Each row was made from one path, in order. Every step used is in the known rows, and no mark comes twice. Write each row's path.
In the rows, zero is written as 128.
Known rows:
b/r/j/w/e: [210 214 127 133 142 118 128  81 145 125 128 150 146 152 127 169 149 106
 113 110  86 171 114]
j/b/w: [187 183 100 149  88 108 101  71 121 133 150 142 139 140 116 124 146 110
 134 122 123 117 167]
y/j: [141 152  94 117 114 133 118 108 144 105 122 172 128 128 121 142 119 102
 142 120  94 154 109]
f/j/w: [154 156 123 151  94  92 111  69 101 118 184 129 126 137 114 125 122  99
 134  81 120 142 132]
f/j: [100 110 126 150 116 108 115  96 100 133 181 139 124 141 122 112  83 117
 140 104  98 150 114]
g/v/u/j/b/r/y: [180 107 117 144  55 100  89  84 168  88  86 166 106 187 122 143 136 116
 120  97  89 119 136]
u/j/y: [137 105 131 127  97 104 119  72 131  54 131 139 116 136  98 130 140 112
 164 161  77 143 141]
g/v/u: [142  46 123 125  64 102 111 151 160 148  88 118 170 146 124 129 174 102
 113  92 142  67 114]
y/j/w: [183 186 100 128  92 109 113  77 131  98 143 152 129 129 114 146 147  89
 134  93 117 144 128]
b/w: [163 168 120 134  97 104 110  91 121 114 141 105 137 136 131 127 159 107
 130 120 131 129 151]
b/r/y/j: [163 159  90 118  87 120 103  85 165  69  99 181 100 160 132 153 120  96
 136 105  68 164 107]
b/r: [127 138 133 132 109 139 103 115 127 122 111 147  91 148 134 157 132 138
 107 104  78 140 120]
v/u/j/w/b: [132 168 117 139  72 133  85  95 127 117 141 127 107 128 121 173 124 128
 154 177 109 137 142]
y/j/u: [ 84 148 104 123 118 137 137  76 112 100 128 141 144 130  95 132 114  86
 114  90 129 176  86]
f/j/u: [ 56 118 127 146 119 120 135  68  81 120 169 117 141 139  96 111  89  96
 113  79 132 174  90]
b/r/j: [154 157 112 130 113 151 108  99 124  91 130 172 100 177 129 152 107 127
 118  74  51 137 106]
w/b/r/y/j: [156 173  83 119  83 129  94  87 165  70 100 187  92 157 137 165 107 100
 145 128  57 168 109]
u/f/j/w/b: [116 190 108 141  84 130  94  96 102 108 172 134  99 125 132 178  92 122
 147 158 100 139 139]
v/u/f/j: [ 77  88 132 134  79  96 122 105 101 111 173 107 120 139 124 148 110 111
 107  89 121 115 108]
j/w/b/r: [135 186 116 138  86 149  80 101 123 118 123 154  75 143 138 185 120 136
 125 136  63 145 131]
r/y/j/u: [100 150 100 123 106 124 136  65 127  77 117 141 137 145 100 130 113  79
 117  88 128 179  88]
r/y/j: [163 154  88 117  97 114 116  92 166  72 107 172 118 150 130 138 117  91
 146 117  91 159 111]
y/j/b/r: [157 165  96 141  93 146  89  85 134 130 117 204  92 152 116 161 114 127
 118 102  53 140 126]
f/j/b: [143 136  99 164 108 120 106  77 108 159 178 188 127 143 104 113  78 124
 143 113  95 127 141]

Write each row's path:
[163 144 100 121  95 125 114  72 133  46 129 172  99 164 118 142 126 103
 151 115  23 130 118] | b/r/j/y
[189 136 112 153  58  95  87  67 129 126 135 138 156 152 100 127 161 106
 133 113 127 106 168] | g/v/u/j/b/w
[177 149 109 141  84 112 101  83 158  90 102 168  88 177 134 140 120 121
 123 108  84 134 137] | j/b/r/y
[113  67 153 134  80 110 108 101 140 118 120 107 132 143 100 137 155 131
 127 133 134 128 123] | v/u/j
[189 198 132 130 146 106 131  95 147 142 123 117 166 134 134 152 163 107
 122 151 117 168 131] | b/w/e
[128 146 115 152  88 132  93  83 108 127 147 179  86 155 117 163 101 136
 104  90  64 130 131] | u/f/j/b/r
[162 164 121 139  69 114  86  76 154  65 105 146  74 173 138 165 120 123
 135 134  79 156 137] | u/j/w/b/r/y
[111  76 135 108  64 103 132 154 134  95 102  92 144 132 125 176 171 113
  80  91 163  61 124] | g/v/u/f
[193 194  83 143  81 111  96  60 128 121 147 164 139 140 113 131 142  97
 141 119 106 130 158] | y/j/b/w
[ 82 149 120 107  93 119 149  94 111  45 122 109 121 131 109 176 128  97
  82  88 153 141 105] | r/y/j/u/f
[156 210  85 131  81 135  89  90 140  94 135 160 100 132 135 174 106 108
 163 169  88 152 136] | r/y/j/w/b
[155 132 120 156 106 129 106  80 123 137 145 178 127 140  88 128 109 142
 141 140 115 130 158] | u/j/b
[162 158 102 151  58  91  97  60 111 127 170 129 136 146 114 135 141  99
 122 102 120 107 155] | v/u/f/j/b/w
[ 64 136 139 112 108 125 155 112  92  72 133  87 126 120 108 171 133 115
  73  94 171 125 113] | j/u/f
[156 166 111 142  70 109  87  76 146  76 122 151  75 174 145 157 105 115
 137 121  69 154 128] | f/j/w/b/r/y
[221 218 103 137 127 101 120  66 163 131 121 157 162 147 126 153 150  95
 132 149  98 171 137] | r/y/j/b/w/e
[ 71 148 122 107 101 128 150 102 100  60 129 108 126 120 105 178 129 103
  80  90 154 138 104] | y/j/u/f
[153 108 124 152  70 130  80  91 135 135 106 180 110 164 103 157 134 137
 110  97  74 116 137] | g/v/u/j/b/r
[192 190 113 138  90 122 106  71 118  89 148 153 109 163 119 153 138 106
 118  60  87 132 126] | b/r/j/w
[163 126 142 141  68  93 106  72 128 108 142 107 132 139 100 143 172 108
 124 101 145 127 138] | v/u/j/w
[182 165  87 148 113 145 113  86 125 132 151 202 128 158 106 127  93 127
 138 104  86 111 140] | r/j/b
[ 82 153 121 108  86 122 141  89 111  43 116 116 109 138 111 186 130 100
  75  81 136 144 102] | b/r/y/j/u/f
[199 154 147 137 119  93 124  91 155 136 112 125 177 140 110 160 175 103
 117 127 128 155 126] | g/v/u/j/w/e
[146 168 114 136  63 107  92  79 140  59 122 141  70 171 145 174 109 116
 123 117  77 146 130] | u/f/j/w/b/r/y
[172 166  76 141 105 137 108  85 138 139 137 211 130 133 103 134 103 113
 144 125  92 129 138] | y/j/b
[156 158  93 121  91 135 105  74 133  47 130 177  91 162 123 155 115 107
 160 136  13 133 121] | w/b/r/j/y
